Each row was made from one walk, in order. Every step used is in the known rows, and no mark comes twice. Write each row's walk.
In the rows, 128 means zero.
Known rows:
ruvape -> runez -> vame -> pebo -> ketub: [129 176  89 142 141 176 168 124 137 126  97 126  80 129 131 210 148  56
 149 132  91 122 129 188 118 156  87 109 100  92 105  92 129 114 154 153
 107 152]
migatek -> vame -> runez -> ruvape: [ 93 142 117 108  83  50 169 111 109 177 147 136 123 168 120 125 150 130
 102 112  54 159 141  81 101 140 177 138 126 114 102 129 145 143 127 132
 116 107]
dati -> vame -> vogub: [111  92 101 154 111 138 155 108 136 114  97 142 122 198 164 133 160 119
  20 106 135 117 160 159  85 132 140 120 110  95 134 118 123 114 211 145
 104 155]
vogub -> vame -> runez -> tevat -> pebo: [ 29 170 157 127  72 137 112  85 164 150  63 119 101 126 122 134 106 126
  87 154  93 107 103 117 151 175 120 138 149 118 110 147 150 157 159 156
 149 123]
tevat -> runez -> vame: [ 79 158 127 154 112 201 170 116 110 189 106 154  70 126 134 120 176 117
 140 115 101  82 115 145 102 138 132 117 158  80 136 100 167 141 167 127
 131 171]
vame -> pebo -> ketub: [172 154 187 148 163 154 144 135 125 114 134 101 149 127 127 180 123 127
 210 127 151  94 102 164 138 141  81 116 112 108  61 155 106 104  67 170
 132 152]
pebo -> zodi: [122 128 164 145 133  87 108 129 135 123 140 114 117 139 149 135 147 109
  39 139 125 114 125 137 144 105  80 119 130 129 127 121 116 192 114 136
 125 161]
tevat -> pebo -> vame -> runez -> ruvape: [170 125 150 127 101 168 183 109 137 172 127  87 129 112 129 134 139  99
 144 162 109  95 122 113 128 111  95 107 124 140 119 127 123 117 141 144
 158 138]
tevat -> runez: [106 149 137 150 119 176 166 146 127 188 126 139 105 101 127 102 169 136
 160 132 121  93  95 132 109 141 143 133 170 100 127 111 154 130 121 122
 145 146]
pebo -> tevat -> runez -> vame: [ 59 139 172 162 130 135 143 174 127 166 101 116 100 136 147  93 134 133
 108 136 125 105 109 162 115  94 125 107 174 105 172 125 170 189 126 118
 135 131]
migatek -> vame: [131  91 130 116  94  89 152 131 100 156 166 145 125 154 112 129 165 131
  91 117  98 137 143  92 105 125 166 143 130 128 122 123 129 122 117 113
 109 113]
dati -> vame -> pebo -> tevat: [130 121 130 186 129 123 160 125 129 136 111 117 139 186 157 143 114 103
  96 125 152 110 139 183  80 123 104 110 114 110 138 131 128 102 122 170
 138 117]
vame -> pebo -> zodi: [185 143 174 171 154 138 122 126 124 134 130  98 134 131 145 172 132 105
 127 141 137  90 127 138 145 135  38 116 120 120  87 127 120 133  50 174
 166 162]
vame -> pebo: [189 144 148 158 152 169 137 123 120 137 119 108 141 122 131 166 120 118
 189 135 139 105 128 129 134 148  72 125 119 123  91 134 127  94  64 168
 167 143]
ketub -> pebo: [115 119 147 114 119 130 161 139 132 135  80 104 107 110 117 129 133 136
 136 106 143 121 114  89 126  99 129 151 108  88 136 120 116 110 126 121
 162 122]
dati -> zodi -> pebo -> tevat: [139 143 128 169 140 128 168 190 150 135 117  78 118 125 136 162  82 105
  78 133 127 132 153 132  81 118  93 155 152 113 127 163 133 164 120 107
 155 200]
vogub -> vame: [ 49 143 150 144 110 159  89 124 161 148  80 132 125 114 119 132 135 127
  64 126 112 113 110 134 154 165 138 126 145 126 122 149 130 164 145 147
 140 131]
vame -> runez: [ 88 193 127 126 100  63 154  83 150 128  98 144  92 110 131 124 113 149
 120 147  95 122 131 100 115 159 123 127 156  96 117 131 152 139 123 135
 132 136]
ketub -> pebo -> tevat -> runez -> vame: [ 67 124 179 135 120 136 169 173 131 162  60  99  86 116 131 102 138 137
 123 112 143 104  99 116 116  73 129 136 141  71 166 115 146 157 125 114
 165 122]
pebo -> zodi -> dati: [114 124 180 147 142  63  96 132 145 131 143 119 118 141 112 142 156 128
  20 116 131  83 136 158 146 133  97 150 121 114 110 121  94 209 126 120
 128 163]
migatek -> vame -> vogub: [139  68 137 113  98 115 147 137 108 139 138 138 122 169 130 130 194 146
  41 111  98 130 156  80 116 128 158 141 130 115 108 120 135 131 150 115
 107 145]
zodi -> pebo: [174 166 106 143 114 172 156 151 120 114  83  96 139 130 120 128 129 145
 128 129 143 139 109 140  86 131  85 140 132 138  92 128 119 145 121 152
 152 156]
zodi -> dati: [114 121 149 127 141 101 111 132 142 143 130 138 127 134  78 136 140 151
  97  94 136  89 139 159 127 165 151 174 115 107 108 129  98 161 148 105
 132 128]
tevat -> pebo -> zodi -> dati -> vame -> runez: [174 126 199 150 101 105 172 104 153 151 145 109 113 139 126 147 154 123
  40 148 131  51 154 153 137 128  93 134 104 118 116 123 110 139 141 140
 137 158]
zodi -> pebo -> vame -> runez -> tevat: [139 167  86 134  90 169 159 121 121 126  61  80 123 127 117 130 117 118
 139 153 123 139  86 120  63 126  52 139 160 130  93 118 116 168 138 148
 170 158]
runez -> tevat -> pebo -> zodi: [138  88 158 112  95 152 136 113 112 138 140  75 128 181 145 139  98  86
 138 162 132 116 104 136 144  96  72 146 100 154 118 118 125 128 155 136
 144 113]
pebo -> tevat -> runez -> ruvape: [ 67 137 163 153 143 129 136 210 134 187 117  88 143 148 147  79 123 133
 136 129 121 137  87 163 128  91 144 112 163 124 155 136 159 198 108 128
 146 101]
zodi -> dati -> vame: [ 99 111 127 149 125  90 133 111 146 146 126 151 127 173  88 141 143 136
  57  86 139  82 153 190  87 165 165 168 101  96 120 127  89 140 184 118
 116 122]
migatek -> vame -> runez -> tevat: [ 83 119 122  99  63  52 164  94 102 156 142 139 104 169 117 126 134 132
 111 138  71 145 132  75  97 140 153 158 141 115 111 121 150 130 132 120
 116 103]
vogub -> vame -> pebo: [ 90 154 163 167 126 189  94 120 155 153  73 116 129 109 118 160 130 122
 107 129 122  94 110 135 158 179  99 124 139 121  94 153 130 137  99 177
 168 140]
migatek -> vame -> pebo -> gosamo: [177 107 164 152 109 132 171 142 109 159 139 122 123 149 112 162 161 149
 151 115 107 102 158 116 113 138 133 152 130 125  78 140 118 118  73 145
 141 126]
runez -> tevat -> pebo -> zodi -> dati -> vame: [128  80 155 119  91 139 141 105 118 143 138  84 127 198 132 145 104  85
 108 146 136  98 115 163 126 106  87 159  89 141 117 114 109 129 179 137
 138 113]
ketub -> pebo -> vame -> runez: [ 89 128 132 114 101 120 169 115 139 148  55 103  89  88 110 123 139 117
 131 127 127 112 103  71 101 100 104 139 140  76 140 112 112 130 135 118
 175 138]
ruvape -> runez -> vame -> pebo -> zodi: [133 171  83 155 138 168 157 122 135 135  93 125  73 130 141 203 155  44
 109 139  84 120 140 173 122 152  64 107 103  97 117  80 137 125 143 152
 126 161]
pebo -> zodi -> dati -> vame -> runez -> tevat: [ 76 128 156 149 115  38 116  98 144 132 127 125 105 181 123 141 139 113
   4 115 120  86 135 169 111 137  99 156 116 100 114 114  97 201 163 132
 121 150]

Which walk is each row?
[127 151 154 162 142 164 122  80 105 138  99 131  82 171 134 188 147  94
  91 102 111  74 160 163 128 139  57 115 100  94 104 114 128 159 147 161
 137 189] : runez -> vame -> pebo -> zodi -> dati
[121 128 176 135 114 145 176 156 154 129  48  96  93 108 114 131 134 170
 156  96 146  90 141 126 125  94 141 163 121  91 116 137 102 138 130 124
 169 132] : ketub -> pebo -> gosamo
[149 100 169 152 114 116 167 161  99 182 153 118 128 149 120 135 160 135
 133 133 109 113 124 104 107 124 128 137 151 118 111 127 147 124  56 137
 144 116] : migatek -> vame -> pebo -> tevat -> runez
[191 120 214 121 122 157 182 135 138 124 164  95 143 117 123 151 141 131
 157 149 150  78 114 160 151 107 120 111  97 132  95 150 108  99 130 139
 103 144] : tevat -> pebo -> ketub
[119 154 125 178 132 157 183 179 141 157 104  88  89 131 142 160 100  99
  79 126 114 115 150 138  75 122  91 149 158  95 130 151 145 172 139 107
 155 220] : dati -> zodi -> pebo -> tevat -> runez -> vame
[ 22 187 150 142  90 117 105  95 175 145  62 142  99 103 120 127 125 141
  61 140  90 107 115 115 147 187 135 123 164 103 113 149 149 173 141 153
 141 135] : vogub -> vame -> runez
[100 124 125 129 121 194 128  89 111 112  71 144  77 182 159 156 169 115
  47  96 103 106 167 134 124 128 105 103 113  90 129 112 147 156 222 136
 108 193] : runez -> vame -> vogub
[172 101 161 147 113  99 149 128  97 160 166 122 128 154 123 160 170 116
  92 128 104 113 139  99 118 131 103 137 126 125  94 125 124 128  63 147
 135 138] : migatek -> vame -> pebo -> zodi
[115 149 150 160 142 173 131 106 103 132  87 121  93 170 150 168 119  97
 130 116 117 100 149 159 122 119  70  96 115 106 133 125 154 146 133 159
 142 159] : runez -> vame -> pebo -> tevat
[140 156  95 163 122 142 183 144 152 147 108  90 101 105 128 174  99  90
  91 138 106 120 148 108  66 141  77 155 159 101 110 151 120 152 138 109
 164 227] : dati -> zodi -> pebo -> vame -> runez
[131  94 167  95 100 165 150 119 113 124 147  76 141 174 132 146  93 100
 196 152 142 115  89 152 138  99 104 146  94 150  98 135 114 107 164 134
 119 104] : runez -> tevat -> pebo -> ketub
[155 122  98 162 133 177 171 163 147 138 104  81 110 117 132 174 119  86
  67 128 119 120 153 110  75 133  74 152 151 104 106 149 115 155 155 109
 162 237] : dati -> zodi -> pebo -> vame -> vogub
[ 73 201 106 116 113  72 149  99 140 159 100 118 126 151 139 122 106 129
 142 123  67 159 126 111 123 148 144 118 126 108 102 139 148 155 146 153
 138 117] : vame -> runez -> ruvape
[127 122 139 164 136 110 137 108 140 151 124 141 134 170  92 161 140 132
  87  87 144  73 151 190  92 178 137 166  96  93 103 128  89 124 153 138
 137 130] : zodi -> dati -> vame -> pebo
[158 148 104 162 131 148 176 159 142 138 125  91 111 121 131 175  97 101
  94 126 122 127 156 120  78 140  96 161 136 108 110 157 124 139 135 112
 152 215] : dati -> zodi -> pebo
[ 91 111 179 122 127  99 150 180 140 132  69  85 115 116 126 106 115 141
 115 116 158 127 107 107 128  67 128 140 126  93 164 128 128 146 105 114
 162 104] : ketub -> pebo -> tevat
[132 173 135 161 124 171 161 204 124 159  74  68 149 142 137  98 123 150
 135 129 137 146  81 163  87 104  98 129 159 134 108 135 143 194 109 150
 164 135] : zodi -> pebo -> tevat -> runez -> ruvape
[100 166 154 115  72 103 173  82 147 132  87 107  92 145 136 132  88 141
 168 164 100 105 131 119 123 139 106 152 138 118 100 135 149 131 149 140
 149 121] : vame -> runez -> tevat -> pebo -> gosamo
[128  72 113 130 128 186 117 133 135 128  91 105 122 124 136 130 176 102
  71 136 126 112 120 106 117 116  86 113 157 117 127 114 106 163 170 121
 144 174] : pebo -> vame -> vogub
[146 124 111 179 124 141 167  99 123 140 118 132 131 179 148 158 125  99
 111 117 141 106 147 174  75 142 106 115 102 107 122 125 120  74 135 176
 134 130] : dati -> vame -> pebo
[ 84 154 188 176 132 159  77 121 161 155  81 113 124 115 112 165 143 120
  53 123 124  74 115 150 167 184  84 132 137 114  85 149 113 179  99 174
 167 158] : vogub -> vame -> pebo -> zodi -> dati
[ 89 157 117 143 131 183 162 162 120 219 128 114 134 138 137 102 161 117
 180 105  92 131  91 144 120 133 162 125 141 109 113 122 150 151 140 140
 151 125] : tevat -> runez -> ruvape
[112 117 173 126 123  99 148 139 135 128  87  96 102 115 130 135 145 124
  71 113 141 109 112  96 136  83  97 141 112  87 134 115 107 152 113 129
 158 144] : ketub -> pebo -> zodi
[190 109 211 144 119 131 154 125 143 150 156  98 127 124 117 149 156 121
  59 148 142  56 143 150 157 116  89 136 101 137 112 125 107 144 123 133
 141 157] : tevat -> pebo -> zodi -> dati
[ 60 161 176 177 137 189  95 164 154 188  68  93 141 127 130 134 124 119
 113 126 114 106  91 154 163 164 110 116 152 120 105 158 146 175  92 178
 177 124] : vogub -> vame -> pebo -> tevat -> runez -> ruvape
[102 120 153  95  61  61 183  99 106 152 157 128 110 167 114 136 139 135
 121 142  82 124 122  93 100 132 152 150 130 115  95 130 138 124 132 125
 101 110] : migatek -> vame -> runez -> tevat -> pebo -> ketub
[139  87 143 101  91 173 147 114 109 138 134  81 133 173 134 136  89  94
 181 157 133 123 106 133 139 104  99 149  99 156 121 119 133  99 163 134
 147  97] : runez -> tevat -> pebo
[  4 175 139 127  79 125  97  88 164 146  56 128  98 130 123 131 103 128
  84 144  90 120 100 114 145 182 127 137 157 112 111 146 149 171 159 152
 144 120] : vogub -> vame -> runez -> tevat
[183 173 136 166 110 190 172 170 144 108  52  85 127 128 122 136 129 180
 145 118 146 114 135 174  91 130  95 156 143 139  71 148 102 178 122 154
 159 163] : zodi -> pebo -> gosamo
[ 69 126  94 117  94 121 132  89 129 143  94 107 105 126 126 125 114  88
 141 159 102 128  96 100  94 125  80 127 168 118 129 111 122 158 155 126
 154 133] : pebo -> vame -> runez -> tevat
[123 124 151 159 141 100 140 114 143 136 133 135 137 170  89 167 141 134
  99  85 149  69 141 209  93 170 140 163  91  86  88 138  79 129 155 139
 119 133] : zodi -> dati -> vame -> pebo -> ketub
[ 88 155 181 175 129 172  86 120 156 151  81 110 126 117 128 163 139 113
  64 135 118  87 108 139 168 172  75 119 140 122  94 148 125 166  89 181
 165 158] : vogub -> vame -> pebo -> zodi
[184 102 200 153 112 126 164 117 144 149 155 103 127 142 123 147 158 116
  46 144 143  55 151 163 140 115  93 136  94 131 120 122 102 134 141 136
 132 154] : tevat -> pebo -> zodi -> dati -> vame
[177 141 184 175 160 127 113 127 131 140 129 103 133 133 119 177 138 120
 113 125 142  74 132 148 144 151  50 141 113 111  77 128 104 150  63 165
 170 164] : vame -> pebo -> zodi -> dati
[159 153 126 178 129 162 187 171 160 136 100  87 102 120 129 179 100 125
 109 117 121 109 176 146  82 137 100 170 144 110  91 169 113 161 135 115
 159 221] : dati -> zodi -> pebo -> gosamo
[148 153 131 155 140 136 181 166 149 123 134  88 120 121 127 184 100 105
 103 117 126 121 141 143  82 134 101 155 132 100  88 169 109 146 136 113
 126 223] : dati -> zodi -> pebo -> ketub
[170 143  90 147 111 194 152 148 121 128  77  84 136 117 117 129 139 117
 125 139 142 136  96 134  70 119  59 131 152 139 100 120 103 163 128 144
 166 163] : zodi -> pebo -> vame
[124 160 156 145 143 181 145  83 101 122 105 131  95 165 139 190 136 101
 158 100 117  91 140 174 123 134  80  96  99  90  96 133 131 130 150 164
 110 180] : runez -> vame -> pebo -> ketub
[109  96 133 116 116 151 154 134 132 148  74  94 106  93 111 128 143 105
 135 117 143 114  99  86 109  86 106 139 128  91 145 111  99 127 133 115
 174 132] : ketub -> pebo -> vame
[104  98 132 147 129 110 127 114 149 133 108 147 125 180 104 140 164 145
  20  80 139  80 162 181  95 168 157 168 103  87 112 122  93 148 205 118
 112 146] : zodi -> dati -> vame -> vogub
[109 114 136 100  56  68 179  94 104 161 150 131 103 166 115 129 135 128
 113 148  79 130 133  73  98 135 147 153 134 121 109 120 150 114 130 122
 119 106] : migatek -> vame -> runez -> tevat -> pebo
[ 21 173 176 124  79 126 115  91 166 141  69 117 108 127 118 139 111 129
  96 152  99 102  92 134 153 172 123 131 148 112  97 157 139 164 161 158
 133 126] : vogub -> vame -> runez -> tevat -> pebo -> ketub
[ 97 162 185 179 125 202 105 135 171 150  54 110 123 111 117 165 133 145
 121 124 122  74 128 157 162 181 106 133 147 120  80 165 118 159 103 179
 173 147] : vogub -> vame -> pebo -> gosamo
[ 90 140 107 130 104 114 141  93 141 143  98 122 102  98 122 122 133 104
 120 155 105 116 110  98  97 133  89 113 172 111 132 116 122 157 138 124
 150 149] : pebo -> vame -> runez
[ 25 169 170 135  75 124 106  87 167 150  65 114  98 129 130 138 114 119
  56 159  92 101 103 116 156 167 104 133 152 116 109 144 146 177 153 160
 148 133] : vogub -> vame -> runez -> tevat -> pebo -> zodi
[198 108 202 143 111 141 163 126 137 144 156  92 126 119 143 141 151 110
  73 165 135  75 137 133 160  99  76 113 107 144 121 126 121 127 111 142
 139 158] : tevat -> pebo -> zodi
[127 173 139 166 114 179 163 184 119 141  64  88 119 138 134 106 132 148
 113 133 140 123  94 164  80 105  84 127 166 121 120 126 149 192 122 144
 155 155] : zodi -> pebo -> tevat -> runez -> vame
